Each row comes from the steps of one walk. Every step used is in the known rows, and no mark comes twice. Write the walk behind each row, first mark first.
Known rows:
berak > zege > lusa: 5.7,-12.2,-10.0,-15.6,-12.4,17.0,-24.8,21.9,20.3,-3.0,-2.7,3.4,18.5,-3.1,22.4,18.2,-34.5,8.6,-28.2,17.9,16.5
fofev > kika > berak > zege > lusa: 10.4,-6.8,-0.2,-50.1,-9.4,11.9,-7.8,12.0,3.5,21.9,8.8,-2.2,7.6,-9.5,6.4,29.8,-21.6,12.7,-16.8,-9.9,21.6
berak > zege > fofev: 3.4,-11.7,-33.1,-17.2,-24.8,5.2,-15.8,11.4,29.9,-10.3,14.1,-10.9,21.8,-11.1,11.4,28.9,-33.3,14.4,-15.1,10.4,9.9
fofev > kika: -8.4,2.5,12.2,-53.9,-22.8,16.2,-3.0,22.7,-5.1,28.5,1.8,-13.9,7.0,6.2,2.8,29.4,-18.2,12.3,-19.9,-6.3,25.6
fofev > kika > berak > zege > lusa > vakizun > figeg: -2.6,-9.0,5.9,-50.8,-17.7,5.5,-1.6,1.9,12.2,28.3,9.5,-10.2,9.6,-14.8,-1.9,19.7,-16.6,20.3,-10.8,-6.9,24.0
fofev > kika > berak: -7.5,-0.8,10.5,-50.3,-20.4,13.9,0.5,20.1,-12.0,26.5,10.5,-12.0,1.3,-3.2,-1.6,33.4,-15.4,11.9,-14.8,-16.9,24.6
vakizun > figeg: -35.1,4.7,10.7,-17.6,-41.4,14.6,-4.4,27.8,16.5,4.1,1.9,-23.6,8.2,5.2,2.4,20.1,-22.5,13.4,-14.4,11.3,18.4
fofev > zege > lusa > vakizun: -12.6,-26.1,-2.2,-24.4,-32.2,10.4,-14.5,15.9,-11.9,20.5,-11.1,21.1,34.4,-15.6,17.5,-15.4,-30.4,21.1,-36.6,14.5,29.8
lusa > vakizun > figeg: -46.5,-7.4,16.9,-14.5,-43.2,8.5,0.5,16.3,7.4,17.9,0.9,-28.6,12.3,-4.4,-2.8,3.7,-14.9,22.9,-15.2,11.8,28.7
vakizun > figeg > kika > fofev: -28.1,7.0,14.9,-28.1,-25.0,27.4,19.1,22.4,12.8,6.2,10.0,-35.9,10.4,7.0,-15.8,24.3,-18.9,7.6,2.7,-2.8,14.9
ludal > kika > figeg: -7.4,4.5,14.8,-17.8,-20.9,25.4,-21.3,32.3,1.8,-5.0,21.4,-15.3,12.3,4.8,10.6,37.9,-23.7,3.5,-43.1,2.2,10.8
figeg > kika: -29.0,3.5,15.0,-10.1,-7.4,32.4,7.8,31.2,-11.1,4.9,-2.3,-35.0,19.6,15.4,-11.7,34.0,-22.3,-2.9,-15.3,-4.8,18.3
kika > fofev > zege > berak: 8.2,-14.6,-13.6,-52.3,-44.3,15.9,-4.7,24.4,5.5,7.5,7.7,20.1,18.0,-22.0,16.5,-1.4,-32.4,17.8,-12.5,8.3,24.1
lusa > vakizun > figeg > kika > fofev: -40.5,-4.9,20.1,-23.2,-29.4,18.9,19.2,12.1,5.9,20.6,7.1,-37.9,14.5,-2.8,-18.2,6.7,-12.0,18.3,-1.5,-0.1,26.4
vakizun > figeg > kika: -39.4,9.4,17.6,-13.5,-23.9,25.2,10.8,25.0,10.1,4.2,-0.1,-41.9,16.2,12.8,-15.9,28.2,-20.6,3.8,-7.8,1.9,14.5
lusa > vakizun: -36.8,-13.0,13.1,-13.2,-33.3,13.2,-5.8,22.2,-9.2,18.3,-1.4,-19.5,13.1,-3.3,5.1,6.5,-16.2,19.3,-23.8,7.4,32.0
lusa > vakizun > figeg > kika > fofev > zege: -35.9,-11.4,15.4,-24.5,-35.2,16.6,20.1,8.8,1.5,19.5,5.4,-28.4,26.5,-7.8,-17.3,-2.0,-15.8,21.1,-2.1,1.4,22.5
ludal > kika > berak: -18.1,0.4,6.4,-16.4,-36.0,25.6,-11.6,33.7,-10.3,-8.0,29.6,-18.9,9.3,-8.7,-0.9,41.9,-18.0,12.9,-36.8,-8.7,7.7
lusa > vakizun > figeg > kika > berak: -49.7,-5.4,21.4,-8.4,-27.8,15.5,14.6,13.2,-1.6,17.1,4.6,-42.2,14.6,-5.2,-20.2,12.8,-11.7,15.5,-5.8,-2.6,25.7
lusa > vakizun > figeg > kika > berak > zege > fofev: -34.5,-10.5,-2.5,-11.0,-25.9,6.5,12.0,-1.0,17.0,10.4,14.2,-41.7,21.5,-14.8,-20.5,15.1,-16.5,19.0,-0.4,-0.7,20.0
fofev > zege > lusa: -3.6,-19.0,-6.3,-25.7,-30.5,14.5,-18.8,23.0,-8.8,12.1,-10.8,25.5,31.4,-8.7,21.7,-4.0,-35.7,13.9,-37.3,13.9,23.3

Write each row's walk:
-21.4,-9.5,10.4,-32.9,-16.1,16.7,1.7,9.7,6.7,25.9,-0.5,-8.9,12.9,-9.7,1.5,-4.9,-17.9,17.8,-19.9,4.9,37.6
zege > lusa > vakizun > figeg > kika > fofev
-12.0,-11.6,1.0,-13.0,-10.1,15.9,-7.1,8.4,22.4,5.3,-2.5,-17.5,26.6,-5.7,1.6,11.3,-26.5,12.0,-18.3,15.4,19.2
berak > zege > lusa > vakizun > figeg > kika
-8.1,-14.0,-12.6,-33.6,-46.0,10.1,-19.5,27.0,2.3,4.5,-9.3,15.9,30.4,-17.5,17.1,0.4,-36.9,13.0,-28.8,19.3,24.8
fofev > zege > berak
8.8,-3.8,-18.0,-54.9,-11.7,-1.5,-11.1,2.5,14.7,25.7,15.0,-5.2,9.1,-7.1,9.2,26.9,-24.5,10.7,-20.2,-8.6,31.0
zege > fofev > kika > figeg
-9.2,-14.7,6.4,-33.0,-11.0,28.6,16.5,13.7,-14.1,18.9,2.8,-6.6,29.1,-7.5,-9.1,1.4,-22.8,10.6,-11.2,-6.5,24.2
figeg > kika > fofev > zege > lusa > vakizun
-0.4,-2.9,-23.8,-56.7,-25.9,0.1,-5.9,6.0,9.2,24.8,15.6,-8.7,11.3,-10.3,3.6,27.5,-21.8,18.5,-20.2,-7.9,28.0
zege > fofev > kika
-1.8,-20.7,-3.4,-46.6,-39.7,12.2,2.6,11.7,5.0,19.8,7.3,17.5,20.3,-21.3,12.0,-15.5,-25.5,26.2,-13.4,6.4,26.6
kika > fofev > zege > lusa > vakizun > figeg
-17.4,-3.3,5.4,-2.1,-2.0,30.1,9.0,24.2,-4.5,-7.2,8.6,-35.2,18.5,4.1,-15.8,42.0,-23.6,-3.5,-4.4,-10.5,7.8
figeg > kika > berak > zege
-13.9,1.4,10.6,-27.9,-9.0,36.5,17.8,28.2,-7.9,6.9,10.0,-27.1,11.9,7.8,-12.4,29.0,-19.4,1.3,-2.8,-11.4,18.6
figeg > kika > fofev
-22.3,-18.9,4.8,-22.5,-27.2,13.9,-1.3,9.9,-5.6,20.5,-10.8,4.1,39.5,-11.4,0.8,-11.7,-28.1,17.1,-26.4,11.1,25.8
fofev > zege > lusa > vakizun > figeg > kika
-7.8,-10.2,-0.5,-16.2,-27.7,18.5,-17.2,18.5,2.2,-6.4,27.6,-12.3,18.0,-20.3,2.6,29.9,-20.2,19.0,-38.7,-0.2,9.4
ludal > kika > berak > zege > lusa > vakizun
-21.7,-21.6,3.4,-20.8,-25.7,12.5,1.2,8.6,-10.1,19.5,-6.3,4.5,34.6,-16.9,-2.0,-9.5,-26.9,17.1,-22.6,3.6,25.6
fofev > zege > lusa > vakizun > figeg > kika > berak
-3.3,-18.2,-5.1,-14.5,-15.4,11.8,-20.8,13.6,17.4,5.1,-2.7,-0.7,20.9,-9.5,18.2,7.2,-29.1,15.7,-27.5,18.1,22.9
berak > zege > lusa > vakizun
-2.9,-13.2,-1.6,-24.5,-11.2,17.6,-1.1,6.3,25.7,7.1,5.0,-12.6,21.8,-10.8,1.1,7.5,-25.5,15.3,-9.9,10.7,19.1
berak > zege > lusa > vakizun > figeg > kika > fofev
-0.3,-5.6,-24.6,-53.5,-23.3,-1.4,-3.8,3.7,5.4,23.5,21.8,-7.5,6.8,-18.7,-0.2,30.3,-20.0,18.7,-15.1,-16.7,27.4
zege > fofev > kika > berak
-31.6,-10.5,9.5,-34.6,-39.3,12.7,13.1,7.9,9.0,20.0,2.4,-22.4,25.6,-17.1,-13.2,-5.3,-18.9,20.9,-4.4,7.3,29.1
lusa > vakizun > figeg > kika > fofev > zege > berak
-24.4,1.8,-7.2,-13.7,-20.3,14.1,11.2,9.2,23.8,-4.6,15.9,-39.3,18.0,-5.4,-20.7,34.9,-23.5,7.3,2.8,-4.8,8.2
vakizun > figeg > kika > berak > zege > fofev
-16.9,-11.3,6.6,-5.1,3.4,24.7,5.1,14.3,-5.2,5.4,3.8,-26.3,21.4,-4.6,-12.5,26.4,-21.7,2.9,-11.8,-7.8,18.6
figeg > kika > berak > zege > lusa > vakizun
-31.2,-10.4,12.1,-19.5,-14.1,14.4,-2.6,10.6,-0.4,23.9,-2.9,-12.4,13.2,-10.9,-1.5,1.5,-18.5,14.8,-24.9,2.3,36.1
zege > lusa > vakizun > figeg > kika > berak
0.4,-14.6,-9.6,-11.2,-13.7,15.4,-17.5,20.9,7.5,-4.6,7.3,2.3,9.0,-13.1,14.4,25.4,-29.2,8.4,-19.8,1.8,16.5
kika > berak > zege > lusa
-12.0,-5.5,-11.4,-7.5,-2.7,21.5,8.3,14.2,2.8,-6.3,15.2,-32.9,19.7,-4.8,-16.5,41.4,-25.6,0.1,-3.3,-13.0,9.2
figeg > kika > berak > zege > fofev
-1.4,-4.1,-18.7,-18.1,-33.1,16.2,-15.0,18.7,10.8,-17.7,39.5,-18.3,17.3,-20.1,0.2,45.8,-22.9,17.4,-30.9,-4.7,-0.4
ludal > kika > berak > zege > fofev
3.2,-4.1,2.8,-46.0,-16.4,13.8,-1.8,15.6,3.3,17.3,12.5,-13.8,6.8,-5.9,-0.6,37.7,-20.2,11.6,-8.9,-11.8,15.6
fofev > kika > berak > zege
-8.9,-11.3,-5.2,-5.7,-21.8,16.4,-9.3,25.4,5.5,-10.2,12.6,-12.8,8.7,-8.4,5.7,34.0,-26.6,7.7,-10.1,-1.0,8.7
kika > berak > zege
-41.2,-8.1,15.1,-6.1,-24.4,15.9,12.6,8.4,9.3,9.1,7.1,-43.5,20.0,-6.7,-19.5,16.0,-15.3,15.6,-0.8,1.3,18.5
lusa > vakizun > figeg > kika > berak > zege
-23.8,1.1,7.5,-12.3,-12.5,21.9,5.8,16.5,17.3,-0.3,4.1,-30.0,16.3,-1.4,-13.4,27.6,-24.4,3.9,-7.4,-0.3,12.2
vakizun > figeg > kika > berak > zege > lusa
-16.4,-1.6,6.9,-34.0,-23.8,24.5,13.7,16.3,10.8,10.7,3.2,-14.2,22.7,-2.3,-9.4,8.5,-25.2,10.0,-6.1,0.6,17.2
vakizun > figeg > kika > fofev > zege > lusa
